Each row was made from one walk, in order. Every step used is in the known rows, and no mark comes twice. Write each row's walk.
Known rows:
zamig -> vurul -> kuri: [ -1  29  10  -6   3 -35 -29  -8  -5  15  24 -26 -47 -65  30 -11 -10 -14
 -24 -26   4  10]
goge -> kuri -> vurul -> zamig: [-13  -1  -2  24 -20 -29 -29  13  16   0   9 -34 -41 -49  26  -8 -18 -28
 -12   1  -8  16]
kuri -> goge -> datu -> vapa -> demadu: [ -9   2  10  38  38 -28  24  42  -6 -15  10  -7 -12 -57  20  -5  35 -16
  -4 -44   6  60]
nogo -> vurul -> zamig -> vapa: [ 16  -3  -9  22 -14 -38 -32 -24  13  18   2 -37 -23 -45  -5  -3 -10 -25
  -7   6  11   6]
zamig -> vapa -> demadu -> vurul -> kuri -> goge: [  0  52  10  -3  17 -31  19   4  -1  14  15  -8 -11 -51  12   4  24  -6
   5 -14  21  60]
datu -> vapa: [ 11  -1   7  32  36 -17 -19  27   1   3   1 -13 -33 -37   4  17  -4 -17
  -9 -39  10  33]
goge -> kuri: [-16  11  -6  12  13 -28  -8  34  18  -4 -14 -23 -34 -37  22  -4  17 -22
 -14 -22   4  25]
nogo -> vurul: [  4 -19   1  31   6 -34 -20  15  17   9  -1 -35 -20 -54  -1  -8  14 -28
 -10 -12  -9  12]
demadu -> vurul -> kuri -> goge -> datu: [-16  18  15  27  29 -26   3  25   2 -13  18 -16 -11 -58  32  -5   2 -18
  -9 -27  -9   9]
rafi -> vurul: [-10  16  -2  33   1 -26 -35  17  11  11 -25 -22 -12 -32   9  13  22 -19
 -22 -30  -5   2]
demadu -> vurul -> zamig -> vapa: [ 23   9   3  13   1 -12  -5 -13   5  10  -8 -21 -16 -20  -3  27 -29 -16
  -5   5   2  12]
demadu -> vurul -> nogo: [  1 -22  18  19  16   8 -10  20  -2  -3  -8 -13  -8 -11  -3   3 -13 -26
 -17   0 -20  14]
vapa -> demadu -> vurul -> kuri -> goge: [-12  21  22  24  20 -40  28  29   1  15  27 -13  -7 -55   8   1  21 -12
  -3 -22   4  50]
datu -> goge -> kuri: [-10 -13  -2  26  38 -29 -30  48  13   5 -17 -22 -27 -53  19  -9   3 -22
 -12 -33   4  28]
zamig -> vapa -> demadu: [  3  37  -5 -16   7 -16  19   8   3  12  -7 -10  -7 -34   4  13  29  -7
  -4 -15  32  60]
zamig -> vurul -> kuri -> goge -> datu -> vapa: [ -2  31  17  17  25 -37 -24   4 -15  -6  32 -19 -50 -79  42 -19  -1 -15
 -14 -43  -2  24]
kuri -> goge -> datu: [-17  -6   1  34  18 -23   8  34  -1 -21  -3 -11  -9 -54  33 -20  29 -22
 -13 -35  -3  25]
vurul -> demadu: [ -8 -12   4  12  -4 -41 -10  17  -2  12  38 -26 -15 -46  -1  13  20 -11
  -5 -26  17  15]
nogo -> vurul -> kuri -> goge -> datu -> vapa: [-10  12   7  46  31 -51 -35  13   8  -5  34 -28 -30 -85  25 -25  13 -26
  -4 -34   3  13]
datu -> goge -> kuri -> vurul -> zamig -> vapa: [  2   3  -4  18   7 -24 -51  12   9   9  -3 -28 -36 -62  27 -11 -24 -23
  -4  -8   7  31]
datu -> goge -> kuri -> vurul -> rafi: [-16 -24   2  33  15  -6 -55  39  10   3  -2 -24 -38 -57  25 -33  14 -26
  -9 -38 -27  26]
vapa -> demadu -> vurul -> kuri: [-10  25  16   8  19 -27  24  27   6  15  22 -20  -3 -45   5  18  10 -10
  -9 -18   7  36]
datu -> vapa -> demadu: [  6   6  12  24  33 -24  11  35  -1   9   9 -11 -20 -39  -4  21  15 -10
  -5 -38  16  61]

Which walk is each row?
[  3  54   6 -19  16 -18  18   0   6  14  10 -15  -8 -40   9  23  11  -3
   0  -9  26  48] : zamig -> vapa -> demadu -> vurul -> kuri
[-11   9   0  25   7 -47 -38   4  17  15  24 -35 -24 -68  12 -16   5 -25
 -13 -17   9  -1] : nogo -> vurul -> kuri
[-17   0   5   5 -15 -37 -20  25  11   1  38 -37 -38 -62  24  -2  14 -19
   2 -12  -4  28] : goge -> kuri -> vurul -> demadu
[ -5  22  14  15  23 -20 -12  16   9   7  13 -21 -19 -44  15  13 -15 -16
 -13 -18  -1   4] : demadu -> vurul -> kuri
[ -5  35  20  10  24 -44   3   9 -16   1  40 -18 -41 -82  35 -15  16 -10
 -11 -42   3  45] : zamig -> vurul -> kuri -> goge -> datu -> vapa -> demadu
[-13 -18   4  25 -16   9 -41  11   3   1  11 -19 -33 -39  18 -26  20 -25
 -14 -31 -31  18] : kuri -> vurul -> rafi
[-13   9   2  27 -12 -47 -37  10   3  19  17 -32 -10 -41  -1  23  32 -10
  -9 -29   4  -1] : rafi -> vurul -> demadu
[ 11  -4  15  -4 -12 -41  -9  -2 -14  16  41 -35 -40 -56   6   7   9  -9
 -10 -22  -6  18] : zamig -> vurul -> demadu
[ -5 -29  -3  39  -3 -16 -37   6  14  11   3 -31 -25 -37  -6 -29  38 -30
 -12 -30 -31   2] : nogo -> vurul -> rafi
[  5  -2  15  13  19 -18  43  35   7  10   1 -19   2 -29  -8  26  19 -12
  -6 -15  -7  48] : vapa -> demadu -> vurul
[  3  23  27  39  43 -37  12  30  -4  13  32 -11 -24 -58   3  13  10 -11
   3 -36   5  61] : datu -> vapa -> demadu -> vurul -> kuri -> goge
[  6  21  -9   2 -14 -30   6 -12   2  19   0 -17  -9 -29  -3  15  -1 -11
 -10  -4  36  38] : vurul -> zamig -> vapa -> demadu
[-23  -2  -2  19 -13  -4 -36  21  15  -5   2 -25 -46 -40  28 -28  27 -27
 -11 -27 -31  22] : goge -> kuri -> vurul -> rafi
[  0 -27   4  23  -8 -53 -19  10   9  18  41 -44 -17 -60 -10   0  24 -20
   2 -12   0   8] : nogo -> vurul -> demadu
[-25  32   9  28  34 -42   1  30  -4  -6  34  -9 -16 -71  32 -13  25 -13
  -7 -48  27  43] : vurul -> kuri -> goge -> datu -> vapa -> demadu
[ -8  52   6  -8  21 -21  30   9   0  -5  12 -11   0 -54  26   6  27  -6
   3 -16  18  50] : zamig -> vapa -> demadu -> vurul -> kuri -> goge -> datu
[  2  -4  20  41  44 -20  37  46  -4 -17  10 -10  -7 -52  13   8  25 -15
   3 -37 -13  57] : kuri -> goge -> datu -> vapa -> demadu -> vurul
[ -7  27  13  10  47 -12  19  34   5 -13  20 -18  -5 -48  18  29   2  -9
  -7 -35   8  32] : goge -> datu -> vapa -> demadu -> vurul -> kuri
[  4 -10   7   8  -9  -4 -27  -5  -8  10   2 -22 -48 -35  11 -23  26 -18
 -24 -39 -36  12] : zamig -> vurul -> rafi
[  7 -29  -2  45 -12 -45 -29  -4  16  17   9 -39 -20 -47  -7  -7 -12 -31
 -13  -2  -2  -4] : nogo -> vurul -> zamig
[-33  26   0  26  19 -37 -15  22  -1 -11  21 -12 -16 -70  44 -27  16 -19
 -17 -39  17  10] : vurul -> kuri -> goge -> datu
[-12 -22   9  21  12 -38 -41  40   6   9  30 -35 -32 -75  20  -8   2 -19
   3 -23  -3  30] : datu -> goge -> kuri -> vurul -> demadu
[  8  21   4  -7   8   6  19   3   3  12  -7 -11  -9 -15  -5  12  38  -7
  -1 -20  -5  50] : zamig -> vapa -> demadu -> vurul -> rafi
[-25  24   6  32  12 -49 -27  16  -1   9  23  -9 -27 -67  30 -28  13 -19
 -15 -36  21  20] : vurul -> kuri -> goge
[ -7 -23   2  38   8 -29 -49  31  11   9   3 -31 -33 -64  24 -14 -26 -28
  -9 -15  -7  21] : datu -> goge -> kuri -> vurul -> zamig
[-25  45   5  47  26 -42 -53  15   2  -2   6 -15 -21 -65  35  -3  22 -17
 -17 -51   6   3] : rafi -> vurul -> kuri -> goge -> datu -> vapa
